In the rows, zero is written as 128.
Known rows, with every way that one mark hangs from another
Q283(Q804(Q789(Q229(Q650 Q798)))): [125 134 138 141 105 134  99 110 116 142 130 129 125 136 142 123 124 137
 143 132 145 147 113 118 105  91 143  67 122 113 105 141 122 188 108 129
 128 192]
Q281(Q650(Q229)): [118 158 143 187 110 127  87 155 144 144 124 135 106 137 126 137 144 120
 179 134 127 118 121 128 125 107 126 122 131 147  85 114 142 110 135 118
 103 156]
Q650(Q229): [ 83 141 141 192  86 121  66 151 161 141 120 131 115 145 115 133 148 124
 160 132 142 136 112 128 117 118 117  79 135 188  85 109 143 109 144 131
 111 148]
Q400(Q229(Q93(Q135(Q503)) Q789 Q798)): [119 115  97  89  98 133 183 121 143 148 126 130 128 144  93 112 113 132
  74 149 121 127 131 134 133 138 121 111 131 126 137 140 141  94 126 171
 144  99]
Q135(Q93(Q229(Q400 Q789 Q798)) Q281(Q650) Q503): [141 114 116 114 170 141 164 120 115 124 157 156 124 137  95 140 115 156
  62 114 100 127 133 132 138 216 108 184 125  74 179 140 131 110 120 115
 172  94]
Q229(Q93(Q135(Q281(Q778))) Q400 Q650 Q789 Q798): [139 127 112   4 156 131 232  81 100 119 121 131 146 118 113 130 100 136
  77 136  98 122 143 128 160 124 129 161 114  76 153 170 134 101 104 144
 178  81]
Q778(Q281(Q135(Q93(Q229(Q789)) Q503) Q650)): [197 114 103 151 142 162 123 156 130 151 162 166 122 117 105 125 138 123
 118 111 110 117 146 141 116 190 110 188 143 115 169 115 114 105 125  87
 104  90]
Q804(Q283 Q789(Q229(Q93 Q650))): [157 135 136 149 121 125 119 104 129 139 136 134 126 134 130 138 122 112
 145 124 147 135  95 109 110  99 150  80 123 135 105  66 127 191 126 122
  93 132]
Q804(Q283 Q789(Q229(Q650))): [154 133 146 171 126 118  73 118 130 150 132 130 121 141 126 136 136 120
 155 125 139 127  97 109 101 112 149  76 125 130 104  67 122 195 123 122
  95 171]
Q798(Q229(Q400)): [115 100 137 151 136 115  90 138 137 138 138 122 123 150 128 126 139 147
 145 130 121 135 130 114 128 121 144  89 119 130  81 122 132 110 138 149
  88 160]
Q229(Q400 Q650 Q798): [128 134 138  83 154 113 135 105 112 117 144 157 119 159 143 116 138 128
 142 119 102 144 133 128 143 104 137  98 111  96  82 154 132 104 119 147
 179 167]
Q281(Q650(Q229) Q778): [116 161 134 179 127 126  94 155 138 138  92 102 111 114 132 136 129 113
 193 141 143 109 136 147 131  94 119 159 137 132 106 134 134 105 137 111
  95 147]
Q135(Q93 Q281(Q650) Q503): [134 116 121 170 139 141  54 163 156 113 147 136 112 135 110 157 140 147
  89 118 126 132 134 130 116 251  94 155 142  92 164 114 122 114 134 117
 147 116]
Q281(Q135(Q93(Q229(Q400 Q789)) Q503) Q650): [183 112 108 129 186 161 132 146 134 149 136 138 117 133 125 132 136 123
  87 104 122 111 126 124 124 212 111 174 126  87 167 133 118 100 125 109
 101  96]
Q283(Q804(Q789)): [108 107 131 150  90 144  28 138 162 156 118 121 116 145 106 132 142 136
 160 127 143 136 116 109 108 107 126  61 130 134  79 127 126 194 120 131
  87 188]
Q798(Q229(Q93(Q135(Q281(Q650) Q503)) Q789)): [156 114  97 103 138 145 149 141 126 155 144 103 139 118  93 136 114 163
  75 157 104 108 139 128 135 173 131 148 133  93 164 122 132 101 123 134
  92  88]
Q650(Q229(Q400 Q798) Q281): [ 36 166 158 146  89  91 153 131 118 112 125 166 145 147 121 114 133 124
 153 130 119 139 120 147 142  77 118 128 122 222  83 122 146 101 145 140
 146 167]
Q229(Q93 Q789 Q798): [128 110 112  65 102 144 149 127 120 137 136 150 117 129 116 120 127 129
 118 139 124 134 140 121 140  92 126 100 130 138 113 135 146  99 128 141
 156 118]
Q650(Q229(Q93) Q281): [ 51 167 139 175  56 110 139 141 149 113 120 143 140 135 114 132 133 115
 162 131 145 141 110 137 135  80 114 115 134 241  92 101 149 102 155 126
 111 107]
Q93(Q135 Q229(Q650 Q789(Q804))): [159 130 130 128 146 136 104 111 139 149 128  86 132 135 127 123 142 143
 121 151 100 114 125  95 151 128 142  87 127  89 151 160 129 132 108 118
 131  53]
Q778(Q281(Q135(Q503) Q650(Q229(Q93 Q400 Q798)))): [142 150 104 113 139 138 209 136 106 122 171 188 138 120 137 113 117 104
 128 116 111 138 145 175 131 124 120 193 130 149 123 124 130 104 129 113
 130 134]
Q229(Q93 Q650 Q798): [145 143 117  83 117 130 151 112 113 113 144 149 124 142 141 120 126 115
 131 134 124 149 135 123 145  92 129  95 120 111  92 145 137  98 130 135
 177 107]
Q804(Q283 Q789(Q229)): [128 111 148 185 112 120  46 140 143 152 129 130 115 138 124 137 135 121
 153 129 149 126  99 107  98 120 141  77 133 152 100  60 127 197 126 126
  78 174]
Q798(Q229(Q93)): [129 111 118 150 105 130 102 142 139 134 137 113 127 134 125 129 128 136
 136 143 141 140 131 113 134 112 138  88 128 144  89 115 136 103 149 138
  86 108]
Q778(Q281(Q650(Q229(Q93(Q135) Q798)))): [131 165 129 132  92 135 169 132 118 129 161 179 134 122 121 117 124 113
 150 155 101 130 143 141 145  93 119 151 137 159  97 119 143 100 125 107
 129  89]
Q650(Q281(Q778)): [ 77 129 138 163 100 107  55 164 149 122  97 106 125 123 125 130 136 122
 188 136 142 121 145 136 131  93 113 146 142 170 111 132 126 105 144 127
 111 143]
Q93(Q229(Q789 Q798)): [133 108 123 123 113 135 114 136 122 160 136 136 116 139 105 117 132 136
 133 134 115 126 132 113 136  94 128 107 128 125 113 141 143 102 123 121
 146 116]
Q93(Q135(Q281)): [106  93 136 151 103 125  28 167 168 138 132 113 124 144 112 147 143 141
 104 144 116 128 131  99 127 193 109 110 139 125 119 124 134 114 121 135
 126 107]
Q778(Q281(Q135(Q93(Q229(Q789(Q804(Q283)) Q798))))): [172 104 133 135 118 146 122 136 114 118 155 158 139 101 119 118 135 115
 110 118 125 123 147 119 125 154 114 160 136 153 136 105 117 159 134  88
 138 103]
Q93(Q135(Q503)): [113 111 110 144 137 136  24 162 172 151 139 109 121 158 120 120 145 138
 100 156 117 127 124 125 124 194 101  69 146 116 130 133 127 100 121 151
 119 104]

Rows
[117  98 138 123 150 123 112 123 124 131 133 101 125 126 136 124 140 166
 140 136 114 124 138 115 135 113 162  91 121 121 127 138 131 144 132 148
  98 161] => Q798(Q229(Q400 Q789(Q804)))
[136 146 147 131 135 117 159  95 100  75 152 113 130 112 200 124 113 122
 127 137 142 146 117 123 124  86 149  91 123 110 118 122 127 178 131 127
 180 128] => Q789(Q229(Q93 Q650 Q798) Q804(Q283))
[144 104  97 154 155 150  44 180 156 128  91  97 124 117 137 129 135 111
  96 123 175 126 142 142 112 231  86 152 148 118 175 137 105  96 145 121
 107 101] => Q281(Q135(Q93 Q503) Q778)
[114  95 113 116 149 139 145 121 130 122 154 153 131 146  85 136 117 158
  44 112 112 142 126 129 130 227 100 145 128 104 180 134 130 109 126 128
 180  87] => Q135(Q93(Q229(Q400 Q789 Q798)) Q281 Q503)
[ 90 153 153 128 146  92 172 111  92  98 122 132 134 126 180 118 110 125
 158 129 128 141 132 145 130  76 141 147 120 128 134 155 122 102 121 138
 164 159] => Q789(Q229(Q400 Q650(Q281(Q778)) Q798))
[107 114 127 148  87 151  88 122 154 145 124 109 131 135 142 133 118 131
 118 146 156 141 103 100 107 118 133  57 132 136 113 128 128 188 111 137
  80 117] => Q283(Q804(Q789(Q229(Q93(Q135)))))
[178 120 126 151 153 152  64 180 137 128  85 104 114 103 155 141 139  97
 138 123 165 107 153 120 127 189 101 199 138 101 146 138 110  99 139  96
  89 109] => Q281(Q135(Q93) Q650 Q778)
[104 108 141 180  88 140  51 133 152 148 123 116 115 139 139 136 132 138
 154 128 157 143 106 110  92 108 139  58 131 136 103 123 125 197 115 131
  86 186] => Q283(Q804(Q789(Q229)))
[139 144 123 106 100 103 189 133 105 140  81 121 139 113 103 115 120 112
 145 123 131 110 150 148 130  84 136 196 119 141 136 152 120  96 134 138
 138 175] => Q400(Q229(Q650(Q281(Q135 Q778)) Q789 Q798))
[183 114 129 108 165 155 154 142 107 143 128 156 123 124 136 127 134 114
  99 111 124 111 139 104 140 171 120 187 116  98 138 142 128  96 123 100
 120 100] => Q281(Q135(Q93(Q229(Q400 Q789 Q798))) Q650)
[137 139 115  80 174 128 164 117 121 126  99 126 141 118 114 122 132 127
 112 102 122 111 133 152 129 164 111 179 125 124 187 146 106  96 124 128
 127 130] => Q229(Q400 Q650(Q281(Q135(Q93 Q503) Q778)) Q789)
[141 137 138 111 124 119 110 140 118 123 115 105 140 106 146 127 155 131
 153 121 119 114 142 125 133 112 144 142 129 146 159 145 118 140 125 117
 133 153] => Q229(Q650(Q281(Q135)) Q789(Q804))
[ 75 136 137 114 116 130 180 102 140 111 126 128 127 128 138 133 131 134
 140 121 134 139 112 131 138  90 143  90 125 175 121 127 147 142 136 142
 125 111] => Q650(Q229(Q93 Q400 Q789(Q804)))
[130 126 127 100 166 113 158 107 115 124 123 108 150 139 119 128 103 131
  96 141 103 129 137 117 163 141 122 170 116  67 134 178 129 102 109 121
 169  67] => Q93(Q135(Q281(Q778)) Q229(Q400 Q650 Q798))
[128 115 129  68 119 137 145 112 113 107 138 123 126 107 134 121 124 131
 119 140 126 122 135 120 141  84 131 100 131 132 109 122 139 167 132 133
 166 132] => Q229(Q93 Q789(Q804(Q283)) Q798)
[114 146 131 179 156 107 105 148 117  90 113  68 142  98 207 123 126 125
 146 134 156 137 137 156 115 139 143 154 142 121 204 158 103 145 133 118
 138 136] => Q789(Q229(Q650(Q281(Q135(Q503) Q778))) Q804)
[118  98 133 193 112 134  65 151 158 112 105 101 124 124 105 157 121 132
 112 119 159 137 133 107 130 199  98 165 140 119 151 129 125 113 143  97
 132  55] => Q135(Q93(Q229) Q281(Q778))
[183 117  99 122 205 160 141 148 127 145 101 105 121 112 128 131 119 117
 102 112 141 101 141 140 131 198 107 213 132  72 189 153 110  98 126 103
  94  86] => Q281(Q135(Q93(Q229(Q400 Q789)) Q503) Q650 Q778)
[148 141 131   8 172 130 217  62 100 102 144 128 146 124 144 114 119 132
  88 140  88 116 121 115 160  98 138 100 111  88 118 147 132 160 109 147
 180  98] => Q229(Q93(Q135) Q400 Q650 Q789(Q804(Q283)) Q798)
[156 123 144 105 172 115 144  89 110 126 137 103 133 122 122 124 137 158
 139 126  98 110 121 118 129  96 163  92 110  97 107 120 122 168 124 140
 111 180] => Q798(Q229(Q400 Q650 Q789(Q804(Q283))))
[119 131 151 128 148 110 152 105 105 114 152 149 116 148 182 120 124 130
 136 121 121 153 118 125 120 107 152  92 115 102 112 143 130 110 115 148
 171 164] => Q789(Q229(Q400 Q650 Q798))
[102 144 113 179 141 122  92 163 144 128 113 100 121 116 107 147 118 137
 138 134 131 119 137 172 121 169 107 191 145 109 158 132 127 115 135 115
 129 153] => Q135(Q281(Q650(Q229) Q778) Q503)
[ 75 153 103 103 131 125 219 133 127 127  90 120 155 107 111 121 109 114
 122 115 146 117 124 178 131 109 110 193 133 204 169 129 127  95 145 132
  95 120] => Q650(Q229(Q93 Q400 Q789) Q281(Q135(Q503) Q778))
[142 132 123 110 103 128 179  97 149 124 113  96 129 130 127 129 130 131
 118 139 121 126 126 110 140 114 152  98 122 110 138 147 133 137 124 156
 131  80] => Q400(Q229(Q93(Q135) Q650 Q789(Q804)))
[111 136 136 154 156 107 142 132 122 116 144 134 135 141 176 126 130 126
 127 105 127 142 113 146 105 146 139 136 123 135 153 129 112 108 123 143
 130 161] => Q789(Q229(Q400 Q650(Q281(Q135(Q503)))))
[118 115 143 114 130 122 153 103 113 124 144 157 130 138 141 125 111 112
 122 126 144 142 103 115 121  93 147  96 119 147  92  77 136 191 128 137
 113 148] => Q804(Q283 Q789(Q229(Q93 Q400 Q798)))
[112 155 123  22 143 114 250  81  88 108 115 144 144 117 122 113 107 124
 143 123 108 126 144 150 160  44 135 165 115 128 133 163 133  95 125 141
 169 120] => Q229(Q93 Q400 Q650(Q281(Q778)) Q789 Q798)
[138 132 123 151  89 117 158 110 158 122 123 130 113 150 117 134 128 115
 151 112 138 144 118 119 125  99 146 102 116 123  81 126 135 110 141 154
 127 117] => Q400(Q229(Q93 Q650))
[123 129 127 114  94 139 142 104 118 130 136 124 146 128 135 135 103 139
  91 144 139 146 112 109 118 129 135  96 122 107 131 144 125 186 102 127
 135 126] => Q283(Q804(Q789(Q229(Q93(Q135(Q281)) Q650 Q798))))
[114 145 130  58 126 120 211  86 123 121 137 155 131 137 114 130 132 132
 150 105  98 127 121 127 142  68 143 124 112 146 113 130 136 107 123 145
 138 119] => Q229(Q93 Q400 Q650(Q281) Q789)
[119 101 146 162  98 115 100 126 160 131 113 102 108 127 106 134 140 136
 151 121 129 111 119 115 111 106 144 101 128 137  99 107 132 177 137 152
 116 184] => Q400(Q229(Q789(Q804(Q283))))
[150 139 130  90 109 117 212  83 117 108 125 123 127 120 119 122 117 125
 125 126 122 125 125 128 136  71 153 116 112 113 104 129 135 163 134 149
 168 145] => Q400(Q229(Q93 Q650 Q789(Q804(Q283)) Q798))
[150 138 149 169 118 110  90 138 117 145 122 132 143 126 131 132 137 105
 149 116 145 119 104 117 103 117 143 130 124 168 121  65 114 189 127 110
  80 178] => Q804(Q283 Q789(Q229(Q650(Q281(Q135)))))
[107 109 162 200 124 114  47 140 143  98 141  92 112 119 188 136 137 134
 152 132 148 133 110 112 101 122 143  76 139 134 112 102 123 190 134 130
 129 163] => Q789(Q229 Q804(Q283))
[114 155 137 145 118 105  84 137 135 120 100 109 130 126 126 129 139 121
 188 130 128 121 137 139 136  88 123 138 132 139 113 142 120 103 135 122
 130 142] => Q229(Q650(Q281(Q778)))
[145 136 134  22 166 125 221  61  96  94 148 139 133 120 145 118 119 130
 118 118 100 127 125 127 149  70 149 106 108  95 106 139 132 169 119 142
 187 141] => Q229(Q93 Q400 Q650 Q789(Q804(Q283)) Q798)
[158 160 100 120 161 155 152 160 103 144  86 118 132  93 122 118 118 111
  93 138 154 101 145 167 127 192  93 208 141 124 196 143 116  85 134 103
 120 123] => Q281(Q135(Q93 Q503) Q650(Q229(Q789 Q798)) Q778)
[169  94 100 156 123 160 103 153 144 149 159 163 128 125  96 122 140 126
 103 109 123 131 139 140 111 200 103 150 146 146 169 109 114 103 130 101
 111  83] => Q778(Q281(Q135(Q93(Q229(Q789)) Q503)))
[138 147 145 150 106 122 116 141  95 131 117 153 148 126 152 122 135 112
 114 131 158 146 125 113 125 158 136 137 125 167 169 109 116 140 130 110
 118 120] => Q804(Q789(Q229(Q650(Q281(Q135(Q93))) Q798)))
[127 152 130  97 109 134 225 107 103 129 165 201 123 118 112 120 121 124
 164 123  92 128 142 154 140  58 135 164 126 158  99 118 146 109 122 117
 135 135] => Q778(Q281(Q650(Q229(Q93 Q400 Q789 Q798))))
[ 99  95 105 157 137 124  41 169 161 125 119  92 118 127 108 146 124 144
 121 128 138 132 144 155 115 191 103 152 150 100 159 139 118 119 133 134
 142 145] => Q135(Q281(Q778) Q503)
